Known rows, with every way that one mark hangs from another:
[U [J R] X Y]: [ 28  13  20  -3  23  21  28   0  17 -14  -9  -7 -32  19  16  19  -1 -28
  13  38   4   0  44  31 -11  17   4 -13 -11  -2   4   0  10  -8  21   0
 -11  23  14  33   7  -6 -30  10   4  -8   0 -12 -15]
[U J X [Y N]]: [ 34  -2  17   0  24   9  33 -17   5 -12 -10  -6 -17  25  26  19 -16 -29
  18  35   8  -5  32  37 -11  18  10  -2  -8  -8   9  12  12  -9   5   6
  -9  20  14  37   6  -2 -20  21  -4  -7   0  -9  -6]
[W [G [Y [U J]]]]: [ 42  13   3  -2  32 -23  28 -12 -18  -3 -18 -16 -18  28  14  -6  -3 -28
  25  12   4  10  31  28 -15   9  15  -5  -7   4   4   0  25   0 -31  12
  -5  21   0  20  -6  -3 -10  18  17 -15  -8  -4 -12]
[Y N U]: [ 28   5   3   6  28 -32  26 -17 -15  15 -19 -23 -10  22  38   8 -15 -21
   7  16   4   2  -2  25  -7  12   9  13 -14 -13  -4  16  29 -12 -20  15
 -11  13   1  27  -9   0 -14  12  10   0  -8  -3  -7]
[U X Y]: [ 16   6  10  -1  21   5  17  -6   4   5  -5 -18 -17  19  17  21  -4 -16
  11  33  -1   8  27  28 -11  16   6  -9 -11  -9   9   9  16  -6  11   3
 -11  19  11  21   6  -4 -32  11  -4  -7   2  -7 -14]
[Y [G W] N]: [ 35  14   9   4  11 -15  30 -17 -33  14 -22 -12  -9  20  46   1   9 -24
   5  26  -1  16  18  36 -20   9   8   1  -8 -22   2  33  33  -8   5   3
 -14   1   5  22  -3   4  -3   2  24   3  -6   4  -2]
[Y G N [U X]]: [ 32  -1  -8   5  26 -32  28 -24 -14  -2 -18 -13  -9  19  51  16  -9 -34
   6  15   4  -3  21  28 -13  13  20   7 -13 -12  -1  21  35 -13 -10   9
 -10   3   0  31 -10  -3 -17   2   6   1  -3  -5   1]
[N [Y G [U X]]]: [ 30  -2   0   0  33 -27  17 -21 -12   1 -13  -8 -15  19  31  18   5 -24
   6  17   2   9  32  34 -13  14  15  -4 -10  -5  -1  14  27  -4   1  10
  -4   9   4  17   3  -5 -17   6   4   1  -5 -10  -5]
[U Y]: [ 21  14  17   1  26   0  25  -7  -7  16  -7 -20 -11  20  11  10   6  -9
   8  29   0  12  15  26  -8  12   2  -4  -8 -10   5   9  15  -5  -5   3
 -12  21  11  19   2  -7 -25   9   0  -6  -3  -6 -16]
[W [G [Y U]]]: [ 35  20  -2   0  26 -34  23  -9 -28   9 -16 -26 -16  25  16  -2  -1 -18
  16  17   4  13  16  23 -17   6  12  -2  -9   4   2   5  31  -1 -34   8
  -6  17   3  10  -2  -7 -13  16  17 -10  -7  -3 -14]
[N [Y [G W] [U J]]]: [ 41   5  15  -2  32 -14  28 -19 -27   1 -21  -3 -18  24  31  -4  13 -27
  17  23   2  14  40  41 -15  12  16 -12  -7  -5  -2  17  23   2  -2   9
  -2  21  -5  21   2   1  13   4  21  -4  -9  -8  -4]
[J [U Y]]: [ 26   9  12   2  22 -10  34  -3  -7  10  -9 -27 -17  15  10   9  -5 -15
  11  31  -4  10  16  27  -5  15   0  -6  -8  -3   4   7  18  -9  -2  -5
 -11  33  10  18  -1  -8 -22  10   4  -5  -9 -11 -15]
[G W [Y N]]: [ 24  11  17   1   5 -28  25 -16 -19  12 -20 -20 -19  29  20  -4 -20 -15
  15  38   0  21  14  32 -16   7   3   3  -7 -18   3  27  22  -5 -14  13
 -13   8  11  12   3   7   5  11  19  -6  -7   5  -9]
[X [U Y]]: [ 24  18  18   2  30  15  40  -9 -19   9  -9 -34 -10  14  14   5  -1 -11
   2  18  -2  11  17  33  -9  14   0  -1  -9 -12  -2   8  23  -4  -9   1
 -18  26   3  22  13  -3 -19   5   3 -10  -7 -10 -18]
[B L [W [G [Y N]]]]: [ 42  -2  19  -4  11 -31  13 -18 -10  -5 -17 -33 -15  34  27   8  29 -19
  14  25   3  10   8  40 -22   6   8  18  -6  -9   4  11  17  -9   6   3
 -10   5   7  17  12  -9  -1  31   8 -13 -13   1  -5]
[N [Y [G W] [U J X]]]: [ 40  -4   7  -4  28  -8  23 -21 -13  -7 -16  -1 -24  25  35   9   4 -34
  18  27   1  12  56  45 -16  14  16 -15  -9  -6   2  17  25   1   6   7
  -2  14  -6  19   4   3   3   6  18  -7  -3  -8   0]
[R [J U]]: [ 30  -3  13   4  29 -21  31   6 -10  26 -20 -13 -19  13  31  10 -11 -20
  19  18  -6   4  20  15  -5  13  -4   3 -12  -5   4  11  22  -7  -3  -7
 -13  22   3  -7  -8   0 -21  16  14   2  -7  -8 -17]
[R J]: [ 23   1  14   3  29 -12  24   0 -14  33 -17  -9 -14  18  31   7  -5 -14
  15  19  -1   7  20  15 -10  11   0   5 -12 -13   5  14  18  -4  -1   3
 -14   9   3  -1  -9   2 -25  16   7   3  -1  -4 -16]
[B L]: [ 25  -2  10  -2  18 -19  22  -6   3  21 -12 -21 -11  19  19  12  10  -9
   3  24   1  16  11  11 -15  13  -4   9  -8 -13   7   9  16  -8  15   8
 -10   8  -1  10   2  -4 -19  15   0  -9  -5  -1 -14]
[M [W [G [Y U]]]]: [ 38  20  -6   2  20 -43  29  -6 -21   8 -18 -24  -9  29  17  -2   4 -21
  16  19  -4  16  11  39 -10  11   8  -5 -11   5  -1  15  38  -2 -36   3
  -5  16   5  12   7 -10 -15  14  23 -11 -11  -5  -8]
[M [W G]]: [ 38  27  -6  -1  18 -21  21   4 -17  20 -13 -13  -3  24  25   5  15 -18
   8  22  -8  18  19  28 -12  17 -10  -6 -13  -5   2  16  37  -3 -14  -6
 -13   6   5   3  12  -9 -27  17  19  -4  -5  -3  -8]
[Y [U J]]: [ 33   5   4   1  35 -11  29 -10  -6  11 -17 -10 -16  19  25   2 -15 -23
  16  15   2   6  20  25  -6  17   3   3 -12  -4   3   4  21  -6 -11  15
 -10  17 -12  23 -12   2 -14  11  16 -13  -6  -7 -12]
[L [B [W [G Y]]]]: [ 27  23  10  -4  12 -13  15  -4 -34  19 -15 -19 -12  20  12   1  41 -15
  21  11  -5  21  23  46  -8   5   8  -1  -4  -3   6   4  23  -2  -5   3
 -18  -4  -7   6  21  -5 -11  38   8 -12  -9   1 -16]
[U J X Y]: [ 27   0  12  -3  26  17  26  -7   9  -4  -5  -8 -20  24  16  16  -4 -24
  18  35   2   4  44  28 -10  18   4 -10 -10  -5  11   1   9  -4  15   2
  -9  21   6  25   9  -1 -25  12  -1 -14   1  -9 -12]
[M [W [G [Y N]]]]: [ 43  22   3   3  10 -40  29 -11 -19   4 -19 -19  -8  31  21   5   2 -19
  15  28  -2  15   4  36 -14  11   1  -3  -6  -5  -2  22  34  -7 -33   3
 -12  11  20  13  13  -8 -15  17  19  -7 -10   2  -3]
[W [G [Y N [U J X]]]]: [ 46   1   0  -1  25 -32  31 -19 -11 -20 -18 -11 -23  34  28   7 -22 -38
  22  19   8  -2  34  31 -21  12  21   2 -11   2   6   8  29  -5 -32  11
  -4  16   5  28  -4  -1 -12  25  14 -12  -5  -6  -2]
[B L [W [G [Y U]]]]: [ 38  -3   8  -5  25 -41  15 -15  -8  -2 -17 -39 -20  33  25   8  26 -19
  15  17   0  13  14  39 -16   5  11  15 -10   3   2   6  18  -2  -1   5
  -2   9 -11  18  10  -9   0  31  19 -18 -13  -5  -8]
[G Y]: [ 23   9   6   0  18 -22  19  -7  -9  21 -12 -16 -15  20  -1  -4  -1  -6
  16  26   0  20  10  20 -12   8   3  -2  -6  -9   7   8  15  -5 -13  16
 -14  13  10   7   0   1 -16  10   7  -8  -6   0 -18]
[J U]: [ 27   8  -1   3  21 -19  24   3 -10  22 -14 -16 -14  13  15  11  -5 -16
   9  24  -7  13  14  17  -6  16  -9   2 -10 -10   5   9  22  -9   0   7
 -19  20  -1   5  -1   0 -22  12  12  -4  -8  -6 -12]

Rows:
[ 30  11  15   0  27 -22  24 -21 -29  13 -19 -14 -15  22  31   2  18 -18
   8  22   1  21  29  39 -13   8  16  -5  -7  -8  -4  23  31   0  -6   8
  -6  13  -3  15  -1   0   5   1  16   0  -8  -6  -5]
[N [Y [G W] U]]
[ 44  12  29   0  17 -29  36 -12  -1 -12 -29 -21 -38  26  29  -9 -25 -33
  20  32   7   7  22  38 -10   7  12   1 -11  -4  -8  16  20  -8 -20  13
  -4  23   6  35  -5   3   8   7  38  -7 -11  -5  -8]
[G W [Y N [U [J R]]]]
[ 36  -9  11   0  15 -25  33 -20  -4 -14 -21 -19 -30  35  34   4 -35 -35
  28  37   3   4  39  40 -14  10  17  -3 -12  -7   5  21  22  -5 -14  16
  -3  17  -2  27   1  12   9  13  26 -12  -5  -2  -1]
[G W [Y N [U J X]]]
[ 34  22  27  -3  28  22  32   0  11   0 -12 -12 -30  18  13   2   3 -22
  13  34   5   5  31  29  -4  12   2  -8  -8  -2   2  -2   8  -8  12   0
 -10  26  16  34   4  -8 -25   7   7  -8  -6 -10 -17]
[U [J R] Y]
[ 41   1  13   2  27   7  39 -24  -2 -16 -13   0 -15  21  40  17   8 -35
  12  26   8  -3  34  46 -17  15  21 -10  -7 -11   8  15  20 -12  12   0
  -8  19  18  43   1  -4 -22  10  -4  -4  -2  -9  -2]
[U J X [Y G N]]
[ 32  13  20  -1  18  -8  19 -14 -30  16 -15  -4 -13  19  24   1  26 -13
   6  30   0  28  31  34 -20   8   4 -11  -2 -16   1  23  22   0  13   4
 -12   8   7  12   7   1  -1   1  15   2  -6  -2  -7]
[N [Y [G W]]]
[ 33  12  14   1  21 -34  26 -19 -41   3 -24 -29 -10  29  33   2  14 -26
  22   6   0   7  11  53  -5   4  22   8 -10  -1  -3  14  31  -7 -30   4
 -11   1  -5  24  11  -6   0  37  17 -10 -14  -2  -7]
[L [B [W [G [Y N U]]]]]
[ 32   1  13  -6  15 -26   7  -6  -8   2 -13 -33 -18  30  18   9  37 -13
  14  26  -1  20  17  37 -22   5   3  12  -5  -3   8   3  15  -1  12   2
 -10   4  -2  11  14  -7  -8  31  12 -15 -11  -1 -10]
[B L [W [G Y]]]
[ 32  12 -15  -1  13 -40  24  -7  -9  -5 -15 -19 -13  35  20  11  -8 -28
  17  24  -7   9  27  38 -13  13   8  -8 -14   7   1  16  38  -3 -24   2
  -1  12   1  12  11  -6 -21  16  17 -17  -6  -5  -6]
[M [W [G [Y [U X]]]]]
[ 37  -1  12   3  31 -35  41 -21  -5  -1 -21 -17 -19  24  24  -1 -24 -26
  20  21   6   4  11  28  -5  10  16   6  -9  -5  -1  10  17  -9 -27  19
  -7  20   5  30  -8   3   0  15  11 -11 -11  -4  -8]
[G [Y N [U J]]]
[ 29  -5  -7  -1  32  -8  21 -10   1   0 -12  -7 -18  21  29  15 -18 -31
  19  22   2   1  35  27 -10  19   8  -2 -16  -3   7   4  21  -6  -4  16
  -8  12 -13  22  -7   6 -18  16  12 -12  -1  -7  -8]
[Y [U J X]]
[ 38  26  -6  -1  12 -31  26  -1 -20  12 -14 -14  -9  27   7   0   8 -15
  14  28  -7  22  13  34 -13  10  -4 -11  -9  -2   2  15  32   0 -25   2
  -9   9  17   4  16  -8 -23  14  19  -9  -8   1 -11]
[M [W [G Y]]]
[ 33 -10   4  -5  19 -31  12 -13   6 -14 -14 -35 -24  36  32  19  29 -26
  17  22   0   7  30  41 -17   9  13  13 -13   4   7   6  20  -2   9   4
  -2   5 -10  16  13  -7  -7  29  13 -20  -8  -5  -6]
[B L [W [G [Y [U X]]]]]
[ 42  34  30   0  24  29  52  -5 -15 -14 -22 -20 -24  14  26  -9  16 -31
   3  22   2  12  48  54 -16  10  11 -14  -7  -6  -7  11  24  -3  10  -8
 -12  30   4  36   9  -2  -7  -8  28 -10  -8 -11 -12]
[X [U [J R] [Y [G W]]]]
[ 43  -7   2  -2  40 -14  27 -21  -7  -8 -14   1 -18  21  26  17  10 -31
  12  21   6   4  44  36 -11  15  16  -7  -9  -2   3   5  21  -3   5  10
  -6  14  -3  25   1   0 -12   6   4  -6  -3 -12  -3]
[N [Y G [U J X]]]
[ 41   9  20   3  28   3  44 -22 -16  -5 -15  -7  -6  18  34   5  11 -28
  11  21  10   3  23  41 -11  12  19  -3  -3 -12   3  14  19 -10   1   1
  -8  20  15  44  -5  -5 -16   4   1  -2  -8  -7  -4]
[U J [Y G N]]
[ 51  12   1   2  25 -41  43 -17 -17 -10 -24 -13 -11  34  32  -1 -13 -33
  22  19   1   6  16  44  -9  14  11  -2  -9   2  -3  18  36  -5 -44   7
  -3  22  12  27   6  -8  -2  24  25 -13 -12  -6   1]
[M [W [G [Y N [U J]]]]]
[ 27   0  11   3  19 -12  37 -10  -1  -8 -11 -22 -21  20  24  21 -16 -27
  13  36   0  -2  22  33  -8  17   7  -1 -11  -7   3  14  21 -16   0  -2
 -12  29  17  27   6  -6 -22  16  -3  -3  -5 -11  -6]
[J [U X [Y N]]]
[ 30   2   7  -2  23 -21  18 -21 -19   1 -15  -9 -23  25  35  11   5 -26
  10  25  -1  14  39  42 -19  12  17 -11 -11  -7   0  26  28   0   5   7
  -4  11  -4  15   9   3  -2   5  19  -1  -2  -7  -2]
[N [Y [G W] [U X]]]
[ 40  -1   9   4  32 -22  32 -20 -11   6 -22 -12 -11  21  40   6 -20 -30
  14  16   7  -1  12  24  -6  16  10  12 -12  -8   0  12  22 -11 -22  12
  -8  15  -4  29 -12   2  -6  18  13  -4  -8  -6  -5]
[Y N [U J]]
[ 30   6  15   2   8   1  28 -19 -21  -7 -13 -13 -17  23  44  13  11 -27
   9  36   2   7  35  49 -19   9  19  -8  -9 -16   5  32  27  -7  11  -5
  -9  13  13  34   5  -1 -10   1   7   1  -1  -2  -1]
[U X [Y [G W] N]]
[ 24  -1  -2   4  25 -30  23 -17  -5   4 -16 -15 -12  23  41  18 -28 -28
  10  20   3  -3  11  26 -10  16   8  10 -17 -11   0  18  30 -12 -15  14
 -10   6  -4  24  -5   1 -18  16  11  -1  -2  -4  -4]
[Y N [U X]]
[ 42  18  -2   5  18 -54  35 -17 -23   0 -22 -23  -8  31  33   2  -4 -27
  14  20   0   9   3  38  -8  10   9   0 -11   1  -6  21  40  -8 -49   5
  -5  17  14  22   9  -9  -9  18  25  -5 -12  -4  -1]
[M [W [G [Y N U]]]]
[ 45   7   7   3  29 -13  36 -17   2 -19 -25  -4 -26  18  51  14  -6 -44
   9  15   8 -12  34  37 -10  13  19   4 -12  -7  -6  11  26 -16   5   4
 -10  11   6  49 -11  -3 -17   1  21  -2  -5 -11  -2]
[Y G N [U [J R] X]]
[ 27  22  21   1  20  -7  37   6   4   4 -14 -24 -31  10  14  11   1 -20
   6  31  -1   6  18  27  -1  14  -2  -5  -8  -1  -3   2  16 -12  11  -6
 -10  36  16  26   1 -14 -27   4  12  -3  -9 -15 -17]
[J R [U Y]]
[ 24  15  12  -1  17  -4  30   4  13 -11 -10 -21 -38  13  13  22  -5 -25
   7  37  -2   0  32  27  -5  16  -1 -12 -13   0  -1   3  15 -12  19  -8
 -10  33  16  25   8 -12 -34   5   8  -6  -4 -15 -14]
[J R [U X Y]]
[ 43  11  22   1  19  10  40 -13   3 -23 -18  -3 -26  17  38  17   7 -38
   5  32  11  -5  36  47 -12  13  19  -5  -8  -9   0   9  17 -14  20  -4
 -10  18  23  54   1  -9 -26   0   5   1  -2 -11  -4]
[U [J R] X [Y G N]]
[ 30   5  10   4  17  -3  32 -21 -16  -5 -11 -11 -14  20  37  18   7 -26
   6  26   7   1  23  45 -17  12  21  -8  -8 -15   4  17  23 -12   7  -2
  -8  16  19  39   4  -7 -24   2  -6  -1  -1  -6  -5]
[U X [Y G N]]
[ 38  12  21  -1  19  16  34 -12 -21   2 -16  -7 -17  21  32  -2  26 -25
  16  32   2  18  46  46 -16  11  15 -17  -4 -11   6  14  18  -1  14  -6
  -8  22   5  30   1  -3  -3   2  16  -6  -6  -6  -9]
[U J [Y [G W]]]
[ 40  21  23   6  18 -20  47 -10  -8 -12 -22 -23 -25   6  35   9  15 -30
  -1  25   5   0  16  40  -7  10  11  -1  -5  -7  -8  12  23 -19   4 -10
 -12  35  28  39  -6 -19 -24  -1  14   5 -14 -13  -8]
[J R [U [Y G N]]]
[ 46   4   9   4  25 -19  39 -22 -27   0 -28  -9 -12  22  57  -2   1 -37
  14  16   3   5  30  42 -15  12  19   0 -10 -11  -2  27  32  -8 -13   7
  -7   9  -5  33 -12   4   8   4  30  -2  -8  -2   1]
[Y [G W] N [U J]]
[ 26  19  14   0   8  -1  35   2  -2 -12 -17 -19 -38  14  28  13  13 -32
   5  37  -3   8  48  46 -14  12  12 -20 -11  -1   0  19  25  -9  30 -17
 -10  28  13  26   7  -9 -19  -8  28  -2  -5 -10  -8]
[J R [U X [Y [G W]]]]
[ 22  12   1  -1  13 -15  21  10  13   2 -15 -14 -32  12  20  18 -11 -25
   4  31  -5   3  23  15  -8  16  -6  -3 -14  -3   2   5  20 -14  20   2
 -15  19   4  12  -1  -5 -32   7  14  -2  -4  -9 -12]
[J R [U X]]
[ 37   2   9  -5  18 -10   6  -6  -8  11 -13 -25  -9  27  30  12  46 -16
   7  20  -3  13  21  28 -21  12  -4  16  -9  -8   7   5  19  -4  24  -4
 -12   2  -7   7  15  -7 -11  33  10  -8  -8  -2  -8]
[B L [W G]]
[ 38  11   2  -1  19   0  28  -6  -1 -12 -23  -5 -33  21  44   6   1 -40
  10  26   1   4  58  41 -14  12  16 -12 -14  -4   0  15  30  -6  22   0
  -6   8 -11  31  -4   1 -12  -7  34  -6  -3  -8  -4]
[Y [G W] [U [J R] X]]
[ 26  19   8  -2  20 -25  19  -9 -38  13 -19 -29 -14  24  19   4  30 -21
  22   4  -5  14  21  48  -2   6  19   3 -10   3   1   6  28  -2 -20   1
 -11  -2 -14  16  13  -4  -8  34  10 -14 -12  -4 -13]
[L [B [W [G [Y U]]]]]
[ 36   7 -10   3  16 -52  30 -15 -14 -12 -19 -21 -15  37  34  11 -17 -33
  15  24   0   3  16  42  -9  13  14   1 -14   2  -3  24  42  -9 -34   5
  -3  10  12  22  11  -8 -15  21  19  -9  -6  -4   2]
[M [W [G [Y N [U X]]]]]
[ 44  11   9   0  31 -33  34 -18 -24  -8 -22 -19 -14  30  24  -4 -15 -34
  23  13   9   6  18  29 -17  10  19   6  -7   0   2   6  29  -6 -40  10
  -5  21   6  30  -6  -5  -2  24  20 -10  -9  -5  -6]
[W [G [Y N [U J]]]]
[ 41   0  21   0  14   9  37 -22 -14 -17 -16  -4 -21  27  46  12   2 -35
  16  37   3   4  46  53 -19  14  21  -8  -6 -12   7  23  21  -7  16  -3
  -7  12  10  36   3   0  -5   8  20  -5  -2  -4   1]
[U J X [Y [G W] N]]
